Every row comes from one small tree of marks. Brackets hold a mark, then the marks that hang from it, in alphabetical order. Every link used is in the known rows. Which tree was each row made from?
Known rows:
(Y (X F (N G) R Z)): [ 1.860  0.623 -0.811  2.129  1.736 -1.231 -0.931 -1.820 -0.264 -0.254
 -1.288  0.479  2.068  1.377 -2.832 -1.508 -6.937  0.487 -1.144  0.903
 -2.609  0.184]
(X R W Y): [-0.611  2.236  1.741 -0.626  0.284 -3.783  0.265  0.086 -0.080  0.127
 -2.448 -2.637  1.348  2.184 -1.094 -0.171 -3.279  2.072 -0.223  0.503
 -2.507 -1.133]
(V (X R)): [ 0.304 -0.097  0.266  0.160  0.284 -3.430  0.983  1.623  0.191  0.102
 -1.225 -0.934  0.315 -2.036 -0.783 -0.844 -3.352  0.882 -0.480  0.343
  0.004 -1.756]
(Y (X F U W)): [-0.230 -0.032  1.037 -0.973  0.354  2.945 -1.713  0.652 -0.086 -0.512
 -0.231 -0.522  1.130  1.784 -3.082  0.344 -2.158  0.846  0.636 -2.230
 -4.120  0.225]
(H (L U)): [-1.315  1.501  0.341  0.330 -0.244 -2.223  1.320 -0.130  0.225  0.075
  0.848  2.041 -0.717  0.535 -1.652  0.108 -0.696  0.035  0.512 -0.365
  0.558 -0.751]
(X N R W Y Z): [-1.285  2.150  1.200  1.174  1.432 -4.597  0.624  2.235  0.446  0.533
 -3.476 -3.212  2.281  2.744 -2.003  0.196 -5.639  2.396 -0.410  2.532
 -5.341 -0.495]
(V (X U W)): [-1.996 -0.890  1.985 -0.382  0.065 -0.778  0.906  4.304  1.018  0.566
 -1.090 -2.981  0.682 -0.910 -1.712  1.023 -1.897  1.331  0.632 -1.124
 -5.056 -0.616]
(V (X F N W Z)): [-1.131 -0.750  1.099  0.972  1.489 -1.208 -0.693  3.463  0.544  0.888
 -1.503 -5.333  1.619 -0.221 -2.287  1.635 -4.064  1.261  0.512  0.213
 -5.779 -0.516]
(L U): [-1.318  0.048 -1.578  0.029 -0.562 -0.587 -0.078  0.286  0.769 -0.217
  0.131  0.981 -0.419  0.604 -0.488 -0.249 -0.006  0.371  0.261  0.130
 -0.987 -0.445]
(X (N G) U W Y Z): [-2.663  1.528  2.648  1.247  0.889 -2.357  0.812  3.408  1.558  1.213
 -3.001 -1.824  2.195  3.347 -1.356  0.712 -4.305  1.947 -0.221  1.771
 -8.591  1.154]
(L H): [-0.837 -0.101  0.909  0.225  0.526  0.652 -0.437  0.289 -0.249 -0.192
  1.303 -0.073 -0.142  1.260  0.633  0.715 -0.395 -0.367 -0.121  0.366
 -0.160  0.833]
(J (G N)): [-0.883  2.656 -0.138 -1.767  1.208 -1.006  0.581  1.534  0.540  0.726
 -0.281  1.942  0.301  0.001  0.753 -0.388 -0.194  0.941  0.204  1.409
 -1.849 -0.254]
(Y (X N U)): [-0.919  1.134  0.591  0.204  0.162  1.737  0.535  0.828  0.599 -0.527
 -0.676  2.650  1.049  1.563 -1.185 -0.696 -2.341  0.271 -0.080  0.436
 -2.542  1.185]
(G N): [-1.244  1.878  0.987 -0.042  0.290 -1.065  0.495  0.161 -0.118  0.312
 -0.399  1.276  0.424  1.396  0.191  0.122 -1.416  0.178  0.049  0.394
 -0.359 -0.210]
(Y (X F R)): [ 1.997  0.798 -0.726 -0.408  0.608  0.006 -1.642 -2.147 -0.807 -1.011
 -0.180  1.468  0.846  0.699 -2.144 -1.582 -3.742  0.390 -0.527 -0.868
  1.208 -0.838]
(Y (X F R U Z)): [ 0.978 -0.346 -1.409  0.573  1.117 -0.056 -1.475  3.502  0.236 -1.064
 -0.977  3.170  1.520  0.482 -4.044 -1.524 -5.050  0.979 -0.504 -0.090
 -2.469 -0.543]
(X F): [ 0.250  0.369  0.060 -0.738 -0.097  0.647 -1.810 -0.269 -0.198 -0.237
  0.198  0.582  0.063  0.928 -0.622 -0.033  0.293  0.012  0.307 -0.442
  0.515 -0.489]
(V (X U)): [-1.538 -0.485  1.337 -0.558 -0.159 -1.034  0.775  4.488  1.279  0.273
 -0.637  0.778  0.090 -1.332 -0.341  0.056 -1.121  0.670  0.174  0.069
 -2.060 -0.534]
(Y (X F R U)): [ 0.711  0.899 -0.351 -0.616  0.303  0.180 -1.421  0.653  0.035 -1.320
 -0.645  3.659  0.933  1.128 -3.025 -1.807 -3.398  0.837 -0.163 -0.885
 -0.441 -0.821]
(V (X F W Z)): [-0.371 -1.811  0.427  0.384  1.243 -0.511 -1.152  3.737  0.004  0.782
 -0.696 -5.209  1.214 -1.075 -2.372  1.521 -3.265  1.002  0.311 -1.121
 -5.074 -0.813]
(V (X R W)): [-0.103 -0.329  1.194  0.343  0.596 -3.450  1.058  1.321 -0.088  0.343
 -1.605 -4.875  0.863 -1.308 -2.059  0.172 -4.233  1.677  0.002 -0.726
 -3.149 -1.898]
(V (X F Z)): [ 0.231 -1.564 -0.206  0.222  1.112 -0.826 -1.225  3.838  0.419  0.484
 -0.183 -1.246  0.701 -1.788 -1.020  0.532 -2.612  0.253 -0.254  0.168
 -1.844 -0.630]
(X N U Z): [-1.920  0.039 -0.089  1.478  0.804 -0.378  0.560  5.140  1.527 -0.034
 -1.566  1.524  1.051  0.627 -1.805  0.175 -2.231  0.714  0.183  1.813
 -4.109  0.637]
(Y (X (N G) R W Z)): [ 1.107  0.093 -0.019  2.917  2.053 -1.697  0.947 -1.491 -0.443  0.402
 -2.099 -3.940  2.650  1.220 -3.522 -0.593 -8.113  1.157 -1.120  0.207
 -6.368  0.434]

Which tree is each row?
[ 0.815 -1.543 -0.577  1.353  1.567  1.922  0.160  0.780 -0.760  0.162
 -0.097 -3.867  1.749  0.014 -2.674  0.703 -4.005  0.476 -0.535 -1.171
 -4.928  1.105] | (Y (X W Z))
[-0.585  1.535  0.828 -0.566  0.199  2.243 -1.335  0.249  0.542 -0.812
 -0.396  2.980  1.018  2.293 -1.764 -0.634 -2.041  0.311  0.429 -0.035
 -1.845  0.744] | (Y (X F N U))
[-1.452  1.342  1.078 -0.455  0.723 -3.129 -1.626  5.268  0.976 -0.113
 -3.095 -0.208  2.024  2.731 -3.630 -0.057 -4.424  2.644  0.082  0.685
 -5.603 -1.247] | (X F R U W Y Z)
[-0.602 -2.147  0.500  1.240  1.390 -1.524  0.876  4.350  0.205  0.998
 -0.888 -5.646  1.160 -1.857 -1.842  1.459 -3.581  0.987 -0.073 -0.516
 -5.298 -0.298] | (V (X W Z))
[-2.344  0.449  1.727 -0.096  0.582 -1.511  0.039  5.753  1.072  0.616
 -2.153 -1.142  1.675  2.196 -1.855  0.934 -2.462  1.983  0.007  0.785
 -6.507  0.421] | (X U W Y Z)
[-3.189  1.507  2.041  0.372  0.795 -1.799  0.364  5.346  1.605  0.689
 -3.050 -1.394  2.063  3.162 -1.696  1.002 -3.113  2.123  0.190  1.972
 -7.649  0.816] | (X N U W Y Z)
[-1.554  2.577  3.279  0.224  0.348 -1.958  0.666 -2.145  0.440  1.316
 -2.239 -3.538  1.571  3.452  0.547  0.671 -3.042  1.389 -0.106  1.109
 -4.745  0.897] | (X (N G) W Y)
[-1.849  1.197  1.230  0.482  0.108 -4.162  1.526  3.886  1.579 -0.132
 -2.413  1.049  0.759 -0.436 -1.459 -0.952 -4.082  1.552  0.086  1.564
 -2.195 -1.454] | (V (X N R U))
[ 2.197 -0.368 -1.847  0.829  1.477 -0.087 -1.654  0.566 -0.651 -0.875
 -0.432  0.871  1.488  0.099 -3.102 -1.328 -4.984  0.497 -0.956 -0.087
 -0.766 -0.518] | (Y (X F R Z))
[-1.696  2.128  2.112 -2.239 -0.626 -0.708 -1.900  2.683  1.201 -0.177
 -1.151  3.578  0.571  2.959 -0.039 -0.206 -0.011  1.105  0.348  0.636
 -1.089 -0.166] | (X F U Y)
[ 0.264  0.479 -0.493  2.491  1.365 -1.668  1.190  1.446  0.656 -0.246
 -2.090  2.253  2.032  1.061 -3.005 -1.772 -7.012  0.941 -1.183  1.318
 -4.798  0.684] | (Y (X (N G) R U Z))
[-1.435  1.434  2.223  1.495  1.254 -2.884  0.654  0.624  0.651  1.481
 -2.460 -3.837  2.210  2.960 -0.423  0.860 -4.546  1.483 -0.535  1.807
 -6.751  1.189] | (X (N G) W Y Z)
[-0.531  0.248 -0.088  1.986  1.652 -0.797  0.853  3.291  0.432 -0.502
 -2.545 -1.159  2.478  1.364 -4.670 -0.492 -6.911  1.860 -0.207  0.399
 -7.004  0.122] | (Y (X N R U W Z))
[ 0.544 -0.604 -0.933  0.980  1.247 -1.826 -1.554  2.194 -0.258 -0.195
 -1.711 -3.486  1.509  0.416 -4.062  0.192 -4.123  1.594  0.177 -0.688
 -3.964 -1.549] | (X F R W Z)
[-0.522  1.564  1.815  1.508  1.390 -6.557  1.506  2.148  1.067  1.271
 -3.085 -1.168  2.004  0.246  0.099 -0.783 -7.060  1.680 -1.543  3.360
 -3.726 -0.371] | (V (X (N G) R Y Z))
[ 0.017  0.280  0.394  0.173  0.502 -0.376  0.418  0.844 -0.152 -0.741
 -1.546 -0.694  1.503  1.173 -3.812 -0.881 -4.540  1.525 -0.058 -1.350
 -4.186 -0.462] | (Y (X R U W))
[-1.877  1.516  1.808  0.808  1.174 -1.876  0.331  2.426  0.530  0.988
 -2.538 -3.648  1.987  2.820 -0.820  1.150 -3.739  1.697 -0.019  1.983
 -5.652  0.732] | (X N W Y Z)
[-0.906 -0.032  0.473  0.903  1.448  2.330 -1.299  2.894  0.349 -0.189
 -1.184 -1.087  2.206  2.121 -3.944  0.634 -4.303  1.163  0.486 -0.408
 -6.706  0.861] | (Y (X F N U W Z))
[-2.620  1.892  1.414  0.384  0.400 -2.416  0.344  5.331  1.744  0.404
 -2.555  2.348  1.592  2.533 -0.365 -0.055 -2.541  1.376 -0.155  3.108
 -4.166  0.914] | (X N U Y Z)
[-1.707  0.775  3.162  1.242  1.410 -3.995  1.386  2.020  0.921  1.937
 -2.561 -5.336  2.234  1.137  0.064  1.185 -5.697  1.718 -0.689  1.863
 -7.475  0.655] | (V (X (N G) W Y Z))
[ 0.823 -0.276  0.443  1.814  1.905  1.464 -1.085 -1.753 -0.539  0.586
 -0.755 -3.625  2.332  1.971 -2.880  0.552 -5.352  0.426 -0.375 -0.629
 -6.404  1.230] | (Y (X F (N G) W Z))
[-2.267  0.047  2.429 -1.082  0.757 -2.051 -1.136  7.059  1.411  0.884
 -2.032 -1.993  1.782  1.127 -1.743  1.257 -3.757  2.146  0.223  0.308
 -6.603 -0.510] | (V (X F U W Y Z))
[ 0.018 -1.309 -0.899  0.918  0.960  1.508  0.043  3.667  0.361 -0.388
 -0.138  2.254  1.203 -0.032 -2.352 -0.514 -3.196  0.174 -0.574 -0.026
 -3.549  1.229] | (Y (X U Z))
[ 0.185 -0.857 -0.827  1.496  1.417 -0.627  0.450  3.697  0.016 -0.514
 -1.683 -1.044  2.012  0.497 -4.797 -0.568 -6.094  1.787 -0.446 -0.758
 -5.890 -0.222] | (Y (X R U W Z))
[-1.330  0.398  2.307 -0.272  0.488 -0.844 -0.710  0.735  0.411  0.611
 -1.159 -4.971  1.030  0.380 -1.345  1.382 -2.430  1.041  0.881 -0.485
 -3.947 -0.918] | (V (X F N W))
[-0.686 -0.260  0.857 -0.228  0.348  2.222  0.289  1.018 -0.040 -0.346
 -0.426 -0.868  1.080  1.052 -2.494  0.272 -2.421  0.836  0.287 -1.758
 -4.436  0.786] | (Y (X U W))
